Each row was made from one walk, in order. Every step used is in the known rows, and no mark comes twice. Write each row's walk.
Known rows
gosun, fovo, katav, tenez, vafa: [ 0.87 -0.87 -5.19  1.38 -0.10 -0.64 -0.28  2.23 -1.84  6.56  0.43 -0.84
 -0.85  0.77 -0.85  0.60 -1.99  3.49  0.28  0.38  2.25  2.45  2.30  2.70
 -4.08 -1.76]
katav, fovo, vafa, voli: [ 3.44  5.43 -6.82  3.31  4.69  0.50 -2.06  0.66 -0.63 -0.70  6.24 -0.92
 -2.90  2.75  3.32  3.53 -0.07 -0.59 -1.41 -4.69  2.76 -1.89  0.19  2.41
  0.73  2.78]
fovo, vafa, zufu, nesi: [ 4.52  1.00 -3.35  6.88  3.65 -0.41 -4.08 -1.69 -2.79  3.54  2.18 -2.36
  3.69  5.39  2.45  1.80  0.78 -1.15 -1.21 -2.56  4.13 -0.30 -0.43  3.26
  1.07 -1.28]
zufu, vafa, tenez, katav, fovo, nesi: [ 1.23  3.70 -3.16  3.41  3.22 -2.04 -2.68 -1.52 -1.23 -1.88  7.94 -2.38
  2.67  0.18  1.00  4.11 -0.99 -0.82 -0.27 -1.06  2.03 -1.80  1.06  2.44
 -1.21 -2.08]
fadom, vafa, voli, feto: [ 4.35  5.06 -4.78  1.50  4.16  0.02 -7.98  0.38 -2.04  1.70  2.04 -2.78
 -1.06  4.80  1.92  3.99  0.03  3.38  1.94 -0.63 -1.54 -1.21  4.25  1.25
  3.67 -4.78]
fadom, vafa: [ 2.60  4.45 -2.36  0.94  3.84 -2.23 -4.54 -0.17 -2.31  4.31  2.51 -1.24
  1.83  3.94  0.54  2.09 -1.48  1.15 -0.32 -0.58 -1.20  1.68  2.71  4.84
  0.46 -2.62]
gosun, fovo: [ 3.76  2.60 -5.98  1.29  4.24  0.21 -0.46  1.07 -1.40  4.61  1.28 -0.83
  2.63  0.25  3.87  1.81 -0.86  2.39 -1.18 -0.49  2.02  1.36  1.70  2.42
 -1.13 -0.74]
nesi, fovo: [ 2.63  0.03 -4.47  1.31  2.44 -1.39 -2.07  3.13 -4.26  4.75  2.69 -0.82
  2.42  1.48  4.17  1.11 -1.31  0.91 -3.17 -0.64  3.85  1.18  2.27  3.97
  3.43 -0.18]
fadom, vafa, tenez: [ 3.24  4.80 -1.39 -1.15  3.46 -1.82 -6.38  0.06 -3.95  2.48  5.66  0.35
  2.50  3.54  1.49  2.62 -1.42  0.72  1.84  0.52 -3.02 -0.55  1.71  4.09
 -0.01 -3.53]
zufu, vafa: [ 3.36  2.12 -4.81  2.59  3.63 -1.20 -0.69 -1.05 -2.25  1.39  3.97 -4.12
  2.53  2.50  1.49  3.52  1.34 -0.32  1.42 -1.40  2.08  1.41  1.62  5.64
 -0.69 -1.97]
nesi, fovo, katav, tenez: [ 0.45 -3.07 -4.91  1.88 -0.54 -3.03 -2.81  6.04 -4.52  6.98  1.63 -0.13
  0.63  1.39  0.69  0.99 -4.24  0.91 -3.03 -0.47  4.51  0.47  2.56  4.00
  0.64  0.12]
fovo, gosun: [ 2.58 -0.08 -7.79 -0.49  2.44 -1.55 -2.64  1.09 -3.76  2.04 -0.81 -0.49
  0.36  3.05  2.66  5.56 -1.05  2.30 -2.05 -2.13  1.39  2.95  2.43  2.12
  1.64 -0.72]
fovo, vafa, voli, feto: [ 4.49  2.76 -7.44  3.11  4.08  0.38 -4.73 -0.92 -4.77  0.06  4.39 -4.93
 -0.67  4.91  3.24  5.35  2.17  1.75  1.83 -4.17  2.72 -0.79  2.23  0.65
  3.74 -2.11]
gosun, fovo, katav, tenez, vafa, voli: [ 1.85 -0.15 -5.16  1.23  1.33  1.14 -1.99  3.90 -1.04  4.74  0.80 -0.25
 -2.79  1.76  0.05  1.44 -0.99  4.35  2.08 -0.37  1.88  0.27  3.32  1.34
 -2.84 -2.00]
fovo, vafa: [ 2.74  2.24 -5.01  2.47  3.64 -1.71 -1.18 -1.40 -4.97  2.74  4.62 -3.46
  2.07  4.01  1.92  3.48  0.71 -0.44 -0.71 -4.14  3.28  1.88  0.59  4.05
  0.31  0.18]
tenez, katav, fovo: [ 1.77  2.69 -5.72  1.93  5.85 -2.89 -2.20 -0.42 -0.28  3.49  4.58 -1.09
 -0.45 -1.66  3.46  3.98 -2.45  1.13 -6.00 -0.15  1.70  1.67  3.29  2.49
  2.21 -1.54]
katav, tenez, vafa, zufu, nesi: [ 4.14 -2.24 -1.30  4.13 -0.77 -1.99 -6.12 -2.25 -5.66  7.02  2.04 -1.97
  2.54  4.50  0.69 -0.21  1.11  1.29 -0.58  2.08  0.88 -0.06  1.27  3.69
  0.63 -4.63]
tenez, vafa: [ 2.59  1.06 -3.44 -0.70  1.59 -0.86 -1.70 -1.69 -4.44  4.05  3.39 -2.48
  0.02  3.06  2.00  1.79  2.35  2.83  1.05 -0.60  0.45  3.78  3.05  3.78
  1.27 -3.39]
katav, tenez: [ 3.12 -0.73 -4.27  1.33  1.44 -4.12 -4.54 -0.35 -7.23  5.85  4.15 -1.55
  2.44  2.32  1.67  2.76 -0.93  0.61 -1.89 -0.35  0.50 -0.06  1.50  3.93
  0.54 -1.89]
vafa, zufu: [ 4.82  1.11 -5.04  3.11  5.24 -2.43 -5.88  0.49 -2.06  5.49  0.63 -1.93
  0.35  3.65  4.07  1.76  0.25  2.36 -2.00  0.68  1.71  0.38  1.96  3.54
  3.67 -3.36]
gosun, fovo, katav: [ 1.71  1.08 -7.21  1.36  3.45  0.59 -0.04  4.09  1.08  4.86 -0.86  0.32
 -0.38 -0.11  1.67  2.37 -3.05  3.01 -0.32 -1.57  2.92  1.86  2.56  1.89
 -2.83 -0.62]
nesi, zufu, vafa: [ 3.75  1.20 -6.28  3.73  2.83 -2.75  1.10  1.53 -4.01  2.21  3.30 -2.70
  3.16  3.78  2.49  1.68  0.86 -0.13  0.14  1.72  3.60 -1.27  0.01  5.62
  1.88 -0.75]
feto, voli: [ 6.09 -0.30 -6.10 -1.47  3.48  1.80 -3.98  1.17 -4.36  3.87  6.55 -1.29
  1.24  4.09  2.64  0.72  3.19  1.13 -2.18 -3.74  0.95 -1.59  3.49  4.20
  2.22 -3.44]
nesi, zufu, vafa, tenez: [ 4.23  1.74 -5.53  1.92  2.44 -2.14 -0.52  1.90 -5.49  0.80  6.24 -1.66
  3.76  3.63  3.33  2.02  0.80 -0.63  2.10  2.69  1.97 -3.15 -0.61  5.27
  1.42 -1.57]

Write each row's walk
[ 1.12  0.72 -3.10  4.49  2.45 -3.83 -2.53  0.36 -5.11  0.14  5.64 -2.10
  5.41  3.41  1.17  2.85 -0.03  0.71  0.02  0.36  3.95 -3.88  0.62  1.70
  1.62 -3.20] => fovo, nesi, zufu, vafa, tenez, katav
[ 1.69  0.37 -4.70  4.04  1.23 -3.52 -2.87  1.29 -5.92  2.97  1.60 -0.26
  3.97  4.78  2.00  1.10 -0.94  1.92 -1.58 -1.76  3.86 -2.93  0.18  1.14
  2.43 -0.59] => fovo, nesi, zufu
[ 2.05 -3.73 -2.85  4.11 -1.51 -1.47 -5.03  1.29 -2.77  6.99 -0.61 -0.50
 -0.71  3.92 -1.79  0.83 -1.47  1.78  0.31  0.59  1.69  0.79  2.13  2.81
 -1.25 -3.91] => fovo, katav, tenez, vafa, zufu, nesi
[ 2.29 -0.95 -2.85  0.31 -0.61 -3.34 -3.36 -1.93 -7.64  5.87  4.48 -2.66
  1.12  3.33  0.09  1.29  1.16  1.93 -0.19  0.75  0.22  1.98  2.11  4.34
  0.28 -3.30] => katav, tenez, vafa
[ 2.07  2.13 -6.49 -1.29  4.03 -2.21 -4.02  0.57 -2.48  0.45  5.11  1.01
 -0.56 -0.88  4.07  5.96 -2.82  1.16 -4.13  0.62 -0.02  0.18  2.37  1.17
  1.80 -1.65] => vafa, tenez, katav, fovo, gosun
[ 2.61 -2.40 -4.89  2.67 -0.26  1.17 -2.49  2.69 -3.53  2.77 -1.03  1.62
  4.70  2.21  3.58  2.59 -2.12 -0.63 -3.46 -1.65  4.17  0.74  1.66  1.62
  1.81  0.66] => zufu, nesi, fovo, gosun
[ 2.64  3.99 -7.79  3.93  5.90 -1.16 -3.60 -1.21 -0.90  0.22  5.63 -4.18
 -2.33  0.57  3.37  5.45 -0.89  1.49 -3.99 -2.19  3.30 -0.24  3.42  0.06
  3.99 -1.95] => tenez, katav, fovo, vafa, voli, feto
[ 1.06 -3.24 -3.40  2.85 -1.28 -2.84 -3.84  5.12 -3.14  8.09  0.59 -1.24
 -1.61  3.31  0.15 -1.15 -2.60  2.65 -2.43  1.83  4.65  1.60  2.51  4.43
  1.96 -2.13] => nesi, fovo, katav, tenez, vafa, zufu
[ 2.18  2.97 -6.42  0.93  3.61 -1.37 -1.26 -0.26 -0.65 -1.91  5.86 -1.71
  0.61 -0.01  2.00  5.91 -1.63 -0.47 -1.45  0.43  1.33  0.50  1.77  3.49
 -0.45 -1.63] => zufu, vafa, tenez, katav, fovo, gosun
[ 1.57 -2.86 -3.63  3.61  0.22  1.17 -2.22  4.56 -1.60  4.44 -0.19  1.88
  3.16  1.30  2.21  1.34 -3.20 -0.62 -1.52 -2.04  4.46  0.03  1.96  2.26
  0.17 -0.02] => zufu, nesi, fovo, katav
[ 3.29 -1.48 -2.72  3.62  1.15  0.99 -2.74  1.70 -3.81  4.18  1.61  0.88
  5.74  1.48  4.13  1.05 -1.24 -1.35 -2.36 -1.16  3.90 -0.43  1.51  2.77
  1.69 -0.30] => zufu, nesi, fovo
[ 0.57  2.70 -5.23  6.13  3.30 -3.62 -0.36  0.05 -0.37  1.05  4.40 -1.95
  1.96  0.69  0.90  2.21 -2.31  0.18 -4.92 -0.15  4.91 -1.92  0.87  2.34
  1.34 -0.44] => tenez, katav, fovo, nesi, zufu, vafa
[ 2.97 -4.21 -2.73  3.92 -3.06 -1.26 -5.22  0.97 -5.68  6.43 -0.42 -0.52
  2.48  4.78  0.80 -0.34 -0.63  1.23 -3.23  2.55  3.32  0.98  1.31  3.22
  1.97 -2.31] => katav, tenez, vafa, zufu, nesi, fovo, gosun
[ 3.84 -0.05 -2.58  5.12  2.26  2.65 -2.83  2.12 -3.51  1.27  3.99 -0.12
  4.07  3.87  4.04  1.86  0.76 -1.93 -0.51 -3.83  5.26 -2.21  1.02  1.70
  1.92  0.98] => zufu, nesi, fovo, vafa, voli
[ 3.03  5.16 -6.03  1.51  2.58 -0.86 -1.89 -0.76 -3.25  0.02  8.36 -0.27
 -0.22  1.49  3.39  3.12 -1.48 -1.75 -1.34 -2.90  1.57 -1.31 -1.61  3.61
 -0.81  2.43] => katav, fovo, vafa, tenez
[ 1.10  3.76 -5.58  3.55  5.80 -2.84 -0.67 -1.49 -1.07  2.56  6.25 -2.61
  0.05 -0.07  2.26  4.01 -1.75 -0.49 -5.83 -2.19  3.59  1.97  1.86  3.07
  1.30  0.09] => tenez, katav, fovo, vafa
[ 4.03  5.43 -8.86  3.91  3.14  0.57 -3.48 -0.54 -1.37 -0.90  5.13 -2.96
 -3.24  2.47  3.39  4.28 -0.58  0.46 -1.07 -3.81  2.84 -1.78  0.75  0.81
  2.44  1.12] => katav, fovo, vafa, voli, feto
[ 1.37 -2.65 -4.20  2.24 -0.55 -3.39 -4.65  2.04 -3.24  7.38  0.12 -1.88
 -2.95  3.99 -1.52  1.13 -1.64  3.23 -0.30  0.83  1.85  1.92  2.53  3.63
 -0.25 -3.94] => fovo, katav, tenez, vafa, zufu
[ 2.24  4.20 -5.59  3.64  7.13 -1.25 -2.26 -0.20  0.02  0.53  6.63 -2.01
 -2.08  0.84  3.22  4.67 -0.67  0.42 -4.16 -2.88  3.48 -0.24  2.90  1.66
  2.49 -0.27] => tenez, katav, fovo, vafa, voli
[ 1.53  3.97 -6.47  6.10  0.42 -2.26 -0.14  0.85 -1.05  0.15  3.33 -0.67
  1.64  2.52  0.61  0.63 -2.30 -0.82 -2.30 -1.51  4.81 -3.65 -1.77  3.13
 -0.40  2.69] => katav, fovo, nesi, zufu, vafa
[ 3.42 -2.31 -3.13  3.67 -0.80  1.02 -3.91  1.03 -2.26  4.30 -2.12 -0.50
  1.37  4.78  2.45  0.10  0.43  2.15 -2.02  1.43  3.67  2.47  2.11  2.62
  3.16 -2.62] => tenez, vafa, zufu, nesi, fovo, gosun
[ 2.32  1.93 -3.34  0.84  5.47 -2.79 -2.94 -1.67 -6.05  1.38  8.81 -2.93
  3.12  2.26  3.04  5.10  0.60 -0.29 -0.88 -1.94  2.13  0.50  1.99  2.69
  1.34 -2.93] => fovo, vafa, tenez, katav
[ 0.30 -2.58 -4.37  0.25 -1.31 -2.85 -2.64  1.51 -4.83  6.19  1.53 -1.37
 -2.06  2.99 -1.99  2.21 -1.35  2.68  0.77 -0.68  1.24  2.54  2.97  3.75
 -1.76 -2.86] => fovo, katav, tenez, vafa
[ 2.83  2.34 -4.18  7.41  5.27 -1.58 -3.12 -1.94  0.95  3.38  3.91 -1.46
  1.41  0.95  2.80  2.54 -1.77 -1.14 -6.36 -0.98  4.39  0.22  1.12  2.43
  1.56 -0.94] => tenez, katav, fovo, vafa, zufu, nesi
